Every row comes from one small tree of marks. The marks that hang from a mark follow it in brackets, in alphabetical order. Every link used is in the known rows. Which tree was each row made from?
Known rows:
remuv{piro{nele pomo}}: [ -4.9  -0.4  16.5 -15.2   2.3   0.9 -15.1   3.0 -15.1   0.6   7.2   4.3
 -19.1 -26.1  24.9  -0.5 -30.1 -14.4   2.3  -0.9   6.3   3.3 -11.8 -14.3]
fako{fosak{pomo} nele}: [-22.6 -14.5   2.5   8.2  -2.5  -6.6   7.6 -15.8  -9.4   8.2  -9.5  17.9
  -7.3  15.4   9.3   1.7  -1.1 -30.9  20.0  -6.0  10.7   0.7  52.3  12.7]
nele{fako{fosak} piro{remuv} sisu}: [-13.4  -8.8 -16.3  24.4  20.1  16.8  -0.7   1.6  12.7 -52.2   8.8   6.8
  23.3  15.2 -29.8   3.3  23.0  10.6 -44.6  -9.9  -7.4  15.7  -1.9  41.0]
fosak{pomo{piro}}: [ 14.1  -4.1  -5.3   2.4   0.2 -11.8   5.6  -5.2  -6.9  40.6   2.0   9.1
   2.6 -16.5   9.3   6.4 -21.3   3.8  -4.1   2.3   9.3 -19.4   5.1 -28.9]
fosak{fako{nele{piro{livi remuv}}} pomo}: [  1.9  10.7  -5.0 -12.2  -6.2   0.7  17.8  -2.3   2.7  -3.4 -20.2  -6.0
   1.8  10.0 -14.1 -11.0  24.9   8.4  27.5 -10.7  -5.7 -18.9  20.0  -0.3]
nele{fako{fosak} piro sisu}: [-11.2 -10.8 -36.9  17.6  37.1   2.1  10.3  -7.9  27.0 -26.3  21.8  16.4
  26.1  13.8 -25.9   7.8   9.1   8.8 -41.6  -7.9 -10.6  16.6   0.7  46.3]
livi{piro{nele{fako{fosak} sisu} pomo}}: [-18.9 -20.4  30.4   6.8   5.1  21.6 -20.3 -12.9   2.7 -35.8  -7.2 -32.2
  -4.0  -4.4   1.6  -3.0   0.4 -20.7 -23.9  -4.5  -8.8  11.5  -6.2  25.9]
fako{fosak{pomo} nele{piro{livi} sisu}}: [-26.3  -5.5 -28.3 -17.0  -1.7   3.9  10.1 -18.0  19.0 -16.8 -13.9   0.2
   7.6  15.2 -19.4  12.2  44.6 -26.7   9.6  -8.4   6.9 -21.7  39.9  22.4]
remuv{piro{livi nele{fako{fosak} sisu}}}: [-19.2  18.6 -11.7   6.0   7.8   3.5  -8.7   1.9  24.7 -23.3  32.3   4.6
  -6.6   1.0  -3.9   0.1   0.2  -9.8 -11.1  -8.8  -0.6  -4.5  -8.1  35.6]
fosak{fako{nele{piro}} pomo}: [  2.8  -2.9 -19.2  -6.4  14.1  -9.9  22.0 -15.9  11.0  11.5 -12.3   9.9
   8.1  13.6  -9.8 -15.0   0.6   7.7  17.2 -12.3  -9.3  -7.7  32.5   2.5]
sisu{nele}: [ 11.8  -6.9  -5.9  19.7  11.1 -41.4 -18.0 -11.9  -7.3  49.4  31.1  32.3
  -0.8  22.5   9.8  -1.0 -45.2  11.3  19.2   7.7  11.4  24.1   6.9 -14.5]
sisu{nele{fako piro{livi pomo remuv}}}: [  8.2   4.9  -7.0  -6.1   8.6 -18.6 -12.7  10.4  -7.9  -5.0  24.4  -0.6
   4.9   3.9   0.6   1.4   9.2  34.0   4.3   3.8 -28.1   0.0 -27.6   4.1]
fosak{pomo}: [  4.5  -5.8  14.1   2.3   4.0 -12.6   9.6 -11.0  -7.2  38.8  -6.7   7.9
  -0.6 -16.3  15.4   9.1 -24.2  -9.6   3.8   4.2  24.2   0.7   9.6 -16.1]
livi{piro{nele{sisu} remuv}}: [ -9.2  -9.6  38.3  22.7 -10.6  26.6 -26.6 -15.5  -3.8 -22.8 -24.4 -26.2
  -5.5   8.2  -2.2  -4.5  -6.6 -22.2 -12.3   3.2  23.8  16.1 -10.5 -10.6]
pomo{piro{remuv}}: [ 20.0  -3.2   2.9  21.3  -8.3   2.4  -7.1  17.7 -19.5  22.6   3.2  18.9
  -1.7  -1.1   2.2   2.0 -21.3  16.1  -9.8   8.6   9.2   6.3 -14.2 -31.6]
remuv{piro{livi nele pomo}}: [ -4.1  13.2  12.7 -29.4  -6.2  -1.7  -9.6  11.4  -8.6   8.2   7.2  -5.1
 -24.2 -31.8  25.1   8.4 -14.7 -16.6  18.4   4.2   5.4 -10.0 -23.6 -12.7]
pomo{piro{nele}}: [ 14.5   8.3 -10.3   5.9  -4.5 -12.1  -0.7  -5.9   0.1  16.8  14.6  12.5
  -1.5   3.3  12.1  -5.5 -42.9  -4.6  -1.1  10.6   8.5   8.5  -7.1 -26.2]
livi{piro}: [ -2.1 -17.8  10.2  19.4  31.3   2.1  -1.9  -1.7  -3.9  47.7  -1.2   4.6
  -3.7  -0.8   9.0  15.1 -34.7  -7.8   4.1  13.7   6.8  12.6 -21.1  -0.4]
livi{piro{nele pomo}}: [ -5.7 -14.0  37.7  -7.7   5.0   8.6 -13.1 -10.2 -16.1   6.9 -18.3 -26.3
 -15.1 -15.6  23.2   5.4 -28.0 -27.9   5.8  10.2   3.5  10.7 -20.0 -10.6]
piro{livi nele{fako sisu} pomo remuv}: [  4.3  11.6  42.6 -10.7 -45.7  22.1 -19.0  11.2  -2.2 -44.8 -17.9 -36.7
  -9.2 -18.2   8.2 -13.8  29.2  -1.3 -17.8   3.9  10.0  14.5 -21.4 -15.2]
fosak{fako{nele{piro{livi} sisu}} pomo}: [  2.7   3.8 -23.6 -17.1  -2.5  -2.1  15.5 -14.8  27.5   5.7 -18.1  -3.9
   9.9  13.5 -23.0 -15.0  32.1   7.5  13.4 -14.7   2.1 -16.9  28.9  -1.7]
pomo{piro}: [ 21.3  -4.7 -19.2  12.3   9.4 -13.0   2.4  10.0  -4.2  47.6  15.6  28.1
   2.4  -1.4   7.3   5.9 -35.8  13.1  -6.0  11.9   6.3   6.2 -11.6 -26.7]
livi{piro{nele{fako sisu} pomo remuv}}: [ -7.7 -16.3  51.8  12.3 -14.6  36.1 -29.1  -2.4  -7.8 -43.9 -25.1 -42.3
  -6.1  -8.3   4.8 -12.9  11.1  -6.7 -30.0   0.5  -1.1  12.8 -21.7  -4.1]

Which tree is each row?
[-10.7   0.8  48.4   7.8 -20.7  13.3 -12.5   5.1 -27.4 -59.7  -4.9 -20.8
 -10.7  -9.7  15.3  -9.9  -3.7 -15.7 -13.3  -3.6  -6.2  26.6  -1.0  16.9] | piro{nele{fako{fosak}} pomo remuv}
[ 16.2  -3.1 -13.9   5.6  -8.3  -9.2   8.6  -1.9   3.3  29.1  -6.1  14.4
  -0.6  13.3  -4.5 -25.4  -6.4  17.4  14.8 -12.1  -9.5 -17.9  36.4 -21.7] | fosak{fako{nele} pomo{piro}}
[ 15.5  24.7   6.6   0.3 -28.9   0.1  -5.9  11.1  -9.0  -0.8   3.8  -6.6
 -10.1  -2.3   8.4  -0.8 -12.0  -3.3  11.6  12.1  10.7  -3.7 -20.4 -26.8] | pomo{piro{livi nele remuv}}
[ -5.2  19.6 -13.4   1.5   6.0   3.5  -7.3   3.9  28.8  -7.7  28.1   4.7
  -6.2  -4.5   3.6  -5.2  -4.4   3.1 -14.2  -0.7   4.0  -3.7 -20.2  11.0] | remuv{piro{livi nele{fako sisu}}}
[  3.0   7.2 -21.7  14.3   9.0 -36.6  -9.6  -4.1   3.9  18.8  49.2  12.0
   2.9  17.0  -1.4   4.6 -10.1  20.1  11.3  -5.8 -25.2 -21.4  10.0  22.3] | sisu{nele{fako{fosak{pomo{piro{livi}}}}}}
[ 25.2  20.0  11.2  -0.8 -19.7  -3.3   2.8  14.3  -9.4  20.8  -7.3 -12.3
  -2.8 -11.3 -12.7  -7.0   5.1  21.1  15.2  -8.9  -1.3 -28.2  -0.2 -18.4] | fosak{fako pomo{piro{livi remuv}}}
[ 11.2  -0.2 -18.5 -24.8   8.0  -7.0  17.0  12.0   4.8  17.7  -9.9   7.9
  -2.4   6.6  -6.6  -9.9   8.2  11.7  28.3  -1.1 -16.8   5.9   4.3  -1.8] | fosak{fako{nele{piro{livi pomo}}}}
[  0.6   3.6   3.6  30.8 -19.9  13.9 -18.2   1.2   2.6 -51.3  10.9  -3.9
   6.4  15.5 -11.8 -17.2   1.2   3.7 -35.8  -7.3  -0.6  10.2   3.4   7.3] | pomo{piro{nele{fako{fosak} sisu} remuv}}
[ 24.8   3.6  -6.4   5.9   1.1 -14.9   8.2  -0.5  -1.9  35.6   2.4   5.8
   3.7  -7.6  -7.8 -11.2 -21.4  21.6   4.1 -11.9  -3.6 -15.6  12.4 -17.4] | fosak{fako pomo{piro}}
[ -2.6  -3.8  -1.7 -25.8  -9.8  11.7   5.7  15.5 -13.5  -3.5 -22.8   1.7
  -6.8  -1.2   6.4   5.2  28.0  -3.7  19.0  10.3  -4.1   0.1  -5.7 -18.3] | fako{nele{piro{livi pomo remuv}}}
[  4.3  11.9 -10.8  -8.9  11.9   1.0  13.2  12.8  -4.0   9.5  -1.3   3.8
   5.1  -5.1  -4.1  22.4   3.3   2.8   8.9  13.0   8.0   2.7 -30.5  -1.4] | nele{piro{livi remuv}}
[-10.0  -4.9 -23.0 -18.0  16.2   7.4   6.2   9.2  17.5 -28.2   8.7  -9.4
  15.1 -11.7 -18.6  15.6  37.6   6.6 -27.5  -3.4 -18.1   0.3 -15.2  36.5] | nele{fako{fosak} piro{livi pomo} sisu}
[ 10.9   2.4  41.3 -16.5 -28.2   7.7  -9.3  28.5 -33.3  16.4 -22.3 -13.0
 -18.2 -30.1  17.3  13.3  11.2  -1.6  13.9  13.9  16.0   9.5 -25.1 -28.5] | piro{livi pomo remuv}
[  7.5   9.9  -2.6   5.6  -4.5  -7.7   8.6 -13.2   7.0   2.3  11.0  -4.6
   5.8  -8.6  15.7  -7.9 -23.5   5.1 -14.4  -0.7  -4.2 -15.9   1.4 -12.7] | fosak{pomo{piro{nele{fako}}}}
[-11.4  -4.1   4.9  21.3  20.3  -8.5  14.9  -5.0   0.9   3.7  17.6  10.3
   5.7  -2.8   6.3   6.9 -13.7  -1.7 -13.0  -5.2  -5.7   5.5  14.6  35.5] | nele{fako{fosak{pomo}}}
[  9.4   6.0 -33.4  -8.5  16.0 -12.2  22.7   4.8  18.1  24.4   2.2  19.8
   3.0  23.9 -11.7  -9.8  -2.6  13.5  30.2   0.5 -12.0   9.3   7.6   7.0] | fosak{fako{nele{piro{livi}}}}
[  7.1   1.2 -14.1 -37.2  15.5  -6.8  14.3  10.8  -5.0  24.4  -3.4  -2.3
   1.3 -26.3   6.9  24.7   1.6  -0.5  11.2  15.1  -1.3  -2.0 -31.0  -6.8] | nele{piro{livi pomo}}
[ -7.9  -4.8  13.7  21.7  27.9   5.2   1.5 -13.0  10.9   4.8   9.0 -10.1
  -1.1   8.8  16.5  -2.6 -37.9  -8.5  -7.8  10.1  -8.6  15.7 -23.2  16.6] | livi{piro{nele{fako}}}
[-27.9   4.4  -7.6 -11.2  -3.2   7.0  13.7  -5.6  -7.6 -25.6 -16.1  -2.1
  -1.7  11.1  -8.8  14.6  36.7 -27.4  25.1  -5.5  -2.2 -22.7  29.5  23.6] | fako{fosak{pomo} nele{piro{livi remuv}}}
[  6.0  -4.3 -22.9 -23.0  12.9   7.5   7.3   9.7  23.8  -6.8   2.2  -8.7
  16.1 -18.5  -9.5   8.5  30.4  22.6 -30.3   5.5 -11.7   1.0 -31.6   6.2] | nele{fako piro{livi pomo} sisu}
[ -4.8  -5.8  -5.0   7.8   5.5 -10.9   3.9  -6.7 -13.6  17.0   8.4  10.2
   1.2  -7.6  -0.8  15.7 -16.2 -15.3  -0.1  -6.2   4.0 -14.7  21.5   7.3] | fako{fosak{pomo{piro}}}
[  6.3  12.1 -23.7  11.0  20.2 -25.3  -3.9   4.0   5.8   2.4  37.8  12.5
  11.3  23.1  -5.6   4.0  -3.1  35.7   6.6   5.1 -22.3   2.8 -24.2  14.0] | sisu{nele{fako piro{livi remuv}}}
[  3.6   8.5 -19.0   6.8   9.1  15.3   6.5  12.3  24.5 -22.2   4.5  -2.6
  20.2   3.7 -21.4   4.4  32.6  27.2 -32.1   4.0  -1.6   4.4 -29.5  13.8] | nele{fako piro{livi remuv} sisu}
[  6.7 -10.7   4.1   7.6 -16.7  -1.4   1.3 -16.3  14.3  15.2 -22.1   6.3
   1.4  16.4 -11.6 -29.4  11.0   5.0   5.4 -16.1  15.2   2.5  47.8 -15.8] | fosak{fako{nele{sisu}} pomo}
[-28.9 -10.3  -4.8   2.1   3.0   8.7   9.3 -12.6 -12.9 -33.4 -16.9   6.8
   3.0  15.9  -8.3   7.1  23.0 -24.7  10.4 -10.5  -2.1 -11.7  40.6  21.6] | fako{fosak{pomo} nele{piro{remuv}}}
[  3.5  -0.3  55.6  -8.0 -34.7  10.0 -17.1   1.8 -34.1 -27.0 -25.2 -20.0
 -17.4 -18.2  24.4  -7.4 -13.7 -19.8   1.3   6.6  20.9  26.2  -7.1 -28.8] | piro{nele pomo remuv}
[-11.3  -0.5 -16.9  -4.3 -12.3  -7.2   8.3  -1.7  -3.4  15.4   0.1  12.3
  -8.3  10.0   2.9   7.0  13.1 -20.5  25.7  -2.5  -3.9 -27.0  36.6   4.0] | fako{fosak{pomo{piro{livi}}} nele}
[ -2.1 -10.7  -2.3 -22.8 -25.1  21.6  -7.8   8.7  -0.8 -18.6 -31.9  -4.5
  -0.5   1.9  -8.3  -1.9  49.7  -1.8   0.2   5.0   7.0   1.1   3.3 -24.8] | fako{nele{piro{livi pomo remuv} sisu}}
